Each row comes from the steps of one walk. Every step used is in the known rows, and no mark comes twice. Write the walk behind each row, first mark first.
Known rows
rositok/sebado/rifa/nulit/reri: [ 0.121  1.326  3.533  0.454  4.257  1.617 -0.063 -0.436 -2.864  0.491
 -1.695  2.224  1.096  1.617 -1.823 -0.760 -3.633 -3.421 -0.388 -3.880
 -2.185  3.242 -2.935]
rositok/sebado/reri: [-0.203  1.005  1.851 -0.604  0.065  1.263 -2.210 -1.095 -2.497  0.306
 -3.177  1.294 -1.496  0.237 -0.321 -1.890 -3.567 -1.652 -2.456 -0.634
  0.273  2.387 -1.769]
ramib/guza: [ 3.446 -2.640  1.577 -0.344 -1.236  0.468  2.700  0.023 -4.208  0.319
  4.427 -0.162  2.321 -2.433  1.281 -0.147 -2.594 -1.494  1.345 -1.507
 -3.380  2.772 -0.061]
sebado/ramib/guza/reri: [ 4.385 -2.714  0.655  0.291 -3.554 -0.770  1.257  0.452 -1.928  1.079
  2.286  3.791 -1.807 -0.341 -0.179 -1.829 -3.254 -2.818  2.641  0.988
 -6.958  1.819  0.230]
rositok/guza/ramib/nulit/reri: [ 1.997 -0.469 -0.275 -1.024 -0.598 -0.436  4.576  2.175 -2.141  2.093
  2.383  1.932  2.531 -1.362  1.633  0.227  1.855  0.046  0.951  2.347
  4.010 -2.184 -3.390]
rositok/guza: [ 2.009 -1.318 -4.826 -1.023 -1.076 -0.757  0.308  0.238 -3.042  0.036
  2.347  1.059 -0.268 -0.446  1.375  0.377  0.088 -1.005  0.689  2.454
  4.970  0.996 -2.021]
sebado/ramib/nulit/rositok/guza: [ 2.758 -2.757 -1.320 -0.473 -2.360 -3.654  2.066  1.048 -0.076  2.823
 -0.884  2.490 -0.680  0.452 -0.219  0.196 -0.271 -1.009  2.103  1.243
 -2.392  1.958 -0.059]
rifa/nulit/rositok/guza: [-0.865 -0.175 -1.277  0.651  3.318  0.477  1.030  1.065 -2.359  0.091
  1.938  1.398 -1.609  2.253 -1.692  2.873  4.848  0.760  2.626 -1.240
  0.970 -1.816 -2.119]
ramib/guza/rifa/nulit/reri: [ 2.296 -3.224  2.555 -0.098  1.037  2.261  6.334  1.107 -3.586  1.527
  4.293  1.725  2.554 -3.555  0.100 -0.336 -3.884  1.005  3.330 -1.148
  0.190  1.498 -1.189]
rifa/sebado/ramib/guza: [ 5.065  0.016  2.131  0.826  2.600 -0.879  1.349 -3.435 -1.259 -0.051
 -0.908  2.212 -2.906 -1.672 -1.824 -0.447 -5.348 -1.797  2.230 -1.804
 -5.638  1.898 -0.899]
sebado/ramib: [ 4.857 -2.966 -0.968  0.203 -4.398 -1.503 -1.795 -0.648 -1.739  0.295
 -1.584  2.553 -4.129  0.226 -0.371 -0.087 -2.125 -2.104  2.460  1.615
 -4.809  2.187  0.337]
guza/ramib/nulit/reri: [ 3.682 -0.633  7.461 -0.467 -2.353  1.311  5.061  1.813 -1.934  1.794
  0.565  1.911  2.092 -2.653  1.415  0.016  1.317 -0.320  0.769  0.496
 -1.697 -2.984 -2.484]
rifa/sebado/ramib: [ 5.291  0.389  2.107  0.725  1.779 -0.701 -0.448 -3.944 -0.767 -0.731
 -2.829  2.480 -5.076 -1.126 -1.839 -0.060 -4.642 -1.955  1.787 -0.774
 -4.042  1.139 -1.109]
guza/ramib/nulit/rositok: [ 2.578 -0.449  6.978 -0.145 -2.612  0.557  4.306  3.412 -0.961  0.927
  0.655  1.202  1.850 -1.725  0.561  1.557  3.725 -0.140  0.648  0.097
 -1.555 -2.800 -1.928]
rifa/nulit/reri: [ 1.673 -0.999  2.297  0.583  2.808  2.531  1.214 -1.722 -3.986  1.006
  0.985  2.171 -1.973  0.474 -0.702  0.683  0.882  0.028  2.730 -1.734
 -1.473 -1.937 -2.104]
sebado/rifa: [ 3.511 -3.129  1.022  1.263 -1.377  0.799  1.534 -1.534 -2.912 -0.821
  1.728  1.279  1.149 -0.025  0.120  0.212 -7.488 -2.829  1.810 -2.653
 -5.500  2.814 -1.803]
sebado/ramib/guza/rifa: [ 4.617 -4.094 -0.446  0.106 -3.408 -1.099  2.536  1.171 -1.775  1.511
  0.868  2.748 -0.942 -1.887 -0.512 -0.606 -4.835 -0.637  3.703  1.070
 -4.427  3.431  0.403]
rifa/nulit: [ 1.216 -0.103  2.112  0.646  0.412  2.103 -0.894 -1.898 -3.161 -0.906
  2.245  2.122 -3.598  0.282 -1.689  0.866  1.065 -0.352  2.157 -0.148
 -0.602 -0.202 -1.779]
ramib/nulit: [ 2.731 -1.327  4.063 -1.460 -2.986 -0.711  2.843 -1.569 -1.658  1.369
  1.682  1.315  1.158 -3.047  1.362 -1.493 -1.962 -1.736 -0.395  1.283
  1.690  2.565 -0.807]
rositok/sebado/ramib: [ 2.092  0.963  1.290 -0.733 -0.560 -0.823 -3.380  0.485 -1.648  0.196
 -4.213  2.384 -2.601  0.788 -1.307 -1.122 -1.032 -3.803 -1.067  0.147
 -1.103  4.375 -0.663]
nulit/reri: [ 4.350 -3.209  1.280 -0.549  0.289  1.408  1.978 -0.888 -4.319  1.527
 -1.149  0.655  0.397 -1.045  2.388 -0.088 -1.408 -1.428  1.256 -1.489
 -1.604 -1.155 -0.978]
rifa/nulit/rositok/sebado: [-1.190  1.162  2.425  0.620  3.956  1.406 -0.630  1.023 -2.204 -0.323
 -0.614  1.350 -2.023  2.345 -2.429  2.252  4.624 -0.502  1.022 -2.750
 -0.289 -0.413 -1.665]
guza/ramib/nulit/rositok/sebado/reri: [ 0.912  0.383  7.107 -0.135 -1.646  0.692  4.263  3.173 -0.609  1.524
 -0.616  1.575  1.770 -1.100  0.025  0.626  2.516  0.202 -0.361 -0.295
 -1.862 -2.656 -2.438]

Write each row's walk
[ 0.271 -0.624  1.581  0.357  2.845 -0.280  0.841  2.800 -1.696 -0.144
 -2.822 -0.199  1.961  2.329 -0.606  2.244  0.715 -2.583 -0.589 -4.568
 -2.423  1.759 -0.999]	nulit/rositok/sebado/rifa
[ 1.631 -0.260 -3.028 -1.093 -1.724  0.742  1.084  0.692 -2.285 -0.388
  3.833  3.585 -0.921 -0.103  1.509 -1.886 -0.164 -2.254 -0.058  3.795
  4.999 -1.198 -2.710]	rositok/guza/reri
[-0.999  0.221 -0.349  0.683  2.946  1.266  1.389  1.173 -1.993 -0.092
  2.699  2.658 -1.925  2.396 -1.637  1.823  4.714  0.070  2.273 -0.651
  1.104 -2.857 -2.406]	rifa/nulit/rositok/guza/reri
[ 0.310 -0.023  1.528 -0.492  1.989 -0.179 -0.473  3.089 -1.793 -0.254
 -3.465 -0.426  0.521  1.590 -0.163  2.284  3.561 -2.089 -1.266 -2.984
  0.189  0.983 -0.332]	nulit/rositok/sebado
[ 0.624 -2.067  0.870 -1.535 -0.401 -1.818  6.010  1.965 -0.279  2.518
  1.203  1.019  3.252 -1.969  1.175  0.265  0.497  0.290  0.446  0.898
  5.266  1.029 -1.212]	ramib/nulit/rositok/guza/rifa
[ 3.731 -2.271  3.132 -0.302  1.086  1.407  5.856 -0.271 -2.482  0.188
  3.082  1.167  2.028 -4.962  0.105 -0.769 -6.292  0.161  2.210 -1.102
  0.322  2.737 -0.999]	ramib/guza/rifa/sebado
[ 1.028 -1.856 -2.589 -0.330  2.718 -0.755  4.029  2.913 -0.821  0.247
 -0.961  0.454  0.623 -0.152  0.143  2.743  1.467  0.866  1.564 -0.768
  4.624 -1.082 -1.542]	nulit/rositok/guza/rifa/sebado
[ 2.961 -2.621  2.658 -0.010  1.010  1.675  6.273 -0.784 -2.358  0.711
  2.728  1.229  1.691 -4.666  0.000 -1.253 -7.823  1.046  2.218 -1.061
 -0.497  2.079 -1.222]	ramib/guza/rifa/sebado/reri
[ 4.747 -1.883  2.378 -0.045 -0.463  1.009  3.220 -1.224 -0.003 -0.625
 -2.510  3.289 -3.495 -4.092 -1.441 -0.761 -6.853  0.241  2.634  1.704
  2.896  1.663 -1.374]	guza/rifa/sebado/ramib
[ 1.903  0.784  1.471 -0.652  0.212 -0.960 -1.599  0.974 -2.164  0.933
 -2.315  2.064 -0.453  0.342 -1.197 -1.302 -1.956 -3.606 -0.517 -0.814
 -2.675  5.155 -0.475]	rositok/sebado/ramib/guza
[ 3.717 -3.629 -0.029  0.412 -2.227 -0.739  2.448  0.869 -1.765  1.621
  1.506  3.263 -1.525 -1.374 -1.371 -0.393 -4.027 -0.117  4.332  0.861
 -4.431  3.021 -0.030]	sebado/ramib/guza/rifa/nulit
[ 0.512 -0.959  1.600 -1.381 -0.528 -1.524  5.059  1.501 -0.419  2.114
  2.141  1.744  2.629 -0.868  1.411 -0.543  1.679 -1.095 -0.429  0.843
  3.368 -0.157 -1.443]	ramib/nulit/rositok/guza/reri
[ 0.827 -0.558  0.503 -0.170  1.409 -1.351 -1.007  3.296 -1.166  0.385
 -4.451  0.448 -0.740  2.444 -0.848  2.104  3.217 -2.321 -0.274 -2.616
 -2.265  1.560  0.064]	nulit/rositok/sebado/ramib
[-0.755 -0.524  0.782 -0.056  1.772  0.065 -0.054  2.277 -1.673  0.438
 -3.790 -0.260  0.005  1.926 -0.164  1.511  1.593 -0.730 -1.257 -3.098
 -1.248  0.211 -0.648]	nulit/rositok/sebado/reri
[ 3.941 -4.077 -0.012  0.395 -1.069 -0.507  3.440  0.900 -2.072  2.440
  0.839  3.212 -0.822 -1.246 -0.942 -0.507 -4.258 -0.084  4.619  0.105
 -4.792  2.124 -0.185]	sebado/ramib/guza/rifa/nulit/reri
[ 2.707 -3.274 -1.099 -0.606 -2.507 -3.272  3.337  1.676  0.419  2.916
 -1.099  2.954 -0.604 -0.415 -0.356  0.002 -1.330 -0.188  2.532  1.924
 -0.493  2.114 -0.182]	sebado/ramib/nulit/rositok/guza/rifa
[ 1.735 -1.839  1.863  2.040  1.004  1.669  1.652 -2.037 -2.902 -0.644
  2.744  2.346 -0.134  1.125 -1.786  0.731 -5.693 -1.704  3.006 -3.240
 -5.696  1.690 -2.739]	sebado/rifa/nulit
[ 0.772 -1.470 -3.923 -0.793  0.110  0.745  3.006  1.071 -2.021  0.258
  2.785  2.719 -0.666 -1.577 -0.273  0.159 -1.249  1.410  2.427  3.490
  8.931  0.362 -2.999]	rositok/guza/rifa/nulit
[ 3.363 -2.984  0.708 -0.254 -3.015 -3.178  1.569  0.647 -0.136  2.285
 -1.549  2.469 -1.307  0.111 -0.406  0.080 -0.640 -1.383  1.993  0.563
 -4.265  2.023  0.485]	sebado/ramib/nulit/rositok
[ 2.265 -0.272 -1.902 -0.521 -1.856  0.103  1.631  2.446 -2.529 -0.050
  2.559  1.606  0.158 -0.699  0.887  1.158  2.294 -0.193  1.127  2.793
  3.529 -1.836 -3.125]	rositok/guza/ramib
[ 2.329 -1.024 -2.882 -1.124  0.779 -1.187  4.518  0.002 -0.228  1.304
  0.741  3.174 -0.413 -2.828 -0.273 -0.870 -4.247  0.776  1.952  3.431
  7.849  1.467 -2.773]	rositok/guza/rifa/sebado/ramib/nulit
[ 3.526  0.535  1.250  0.223  3.502 -2.464  2.367 -2.733  0.456  1.101
 -2.258  2.546 -2.453 -0.834 -1.751  0.050 -3.381 -1.193  1.575 -0.841
 -1.684  0.849 -1.537]	rifa/sebado/ramib/nulit/rositok/guza
[ 1.769  0.023 -0.469 -1.007 -1.740 -0.665  3.572  2.208 -1.780  1.251
  3.057  1.955  1.796 -1.569  1.141  0.314  1.921 -0.059  0.709  3.220
  4.391 -1.270 -3.252]	rositok/guza/ramib/nulit
[ 3.040 -1.636  3.391 -0.249 -1.848  1.984  3.463  0.587 -3.454 -0.098
  5.929  2.297  1.510 -2.181  1.452 -2.353 -2.717 -2.901  0.644 -0.159
 -3.315  0.711 -0.740]	ramib/guza/reri
[-0.135  1.614  3.318  0.478  3.175  1.465 -1.039 -0.531 -2.499 -0.386
 -1.134  2.256  0.156  1.524 -2.271 -0.656 -3.614 -3.485 -0.650 -3.221
 -1.793  4.035 -2.806]	rositok/sebado/rifa/nulit
[ 1.983 -2.117  2.466 -0.112 -1.378  3.008  2.785  0.221 -1.740 -0.702
  1.294  3.153 -2.484 -2.981 -1.331  0.022 -2.765  1.399  2.976  2.125
  5.067  0.707 -1.877]	guza/rifa/nulit
[ 2.299 -0.804 -3.102 -1.022  1.290  0.192  3.585 -0.104 -1.164 -0.097
  1.032  2.304 -0.509 -2.835  0.181 -0.206 -3.630  0.741  1.555  2.843
  8.682  0.835 -2.960]	rositok/guza/rifa/sebado
[ 0.792 -0.819  0.707 -0.178  2.059 -1.478  0.266  3.671 -1.520  0.990
 -3.190  0.301  0.638  2.019 -0.781  1.945  2.606 -2.135  0.075 -3.338
 -3.174  1.976  0.185]	nulit/rositok/sebado/ramib/guza
[ 3.309 -3.697  1.986 -0.609 -1.751  1.421  5.266  1.411 -3.235  0.405
  4.107  0.785  2.726 -4.457  0.987 -0.668 -4.981  0.147  2.258  0.024
  0.611  3.089 -0.380]	ramib/guza/rifa
[-0.517 -1.587  2.137  0.153  0.920  2.695  3.384  1.664 -0.916  0.304
 -1.050  2.643 -1.715 -1.413 -1.867  0.459 -1.981  2.353  2.120  0.355
  4.521 -0.111 -2.074]	guza/rifa/nulit/rositok/sebado/reri
[ 0.962 -1.542 -1.756 -0.030  0.670 -0.759  2.670  4.622 -1.789  0.219
  0.241  0.014  1.243  1.369  0.697  3.657  5.687  0.224  1.327 -0.634
  1.097 -2.879 -1.631]	nulit/rositok/guza/ramib
[ 4.881  0.472  3.183  0.756  2.222 -0.156  1.802 -3.225 -0.847 -0.321
 -0.213  3.302 -3.335 -1.548 -1.648 -1.356 -5.519 -2.399  1.937 -1.169
 -5.427  0.823 -1.232]	rifa/sebado/ramib/guza/reri
[ 0.235 -1.203  2.679 -0.167  1.114  2.468  3.205  2.191 -1.103 -0.270
 -0.783  2.554 -1.404 -1.613 -1.829  1.009 -0.377  1.347  2.119  0.272
  5.473  0.472 -1.753]	guza/rifa/nulit/rositok/sebado
[ 0.304 -0.102  4.369 -1.483  0.557 -1.463  3.006  1.324 -0.690  1.902
 -1.133  0.548  2.611 -0.924  0.507 -0.139  1.424 -1.856 -1.565 -1.229
  1.948  2.303 -0.736]	ramib/nulit/rositok/sebado
[ 3.180 -2.314  4.311 -1.472 -0.717 -0.234  4.850 -1.430 -2.422  3.205
  0.441  1.368  2.664 -2.778  2.284 -1.718 -2.401 -1.306  0.161 -0.228
  0.748  0.827 -1.144]	ramib/nulit/reri
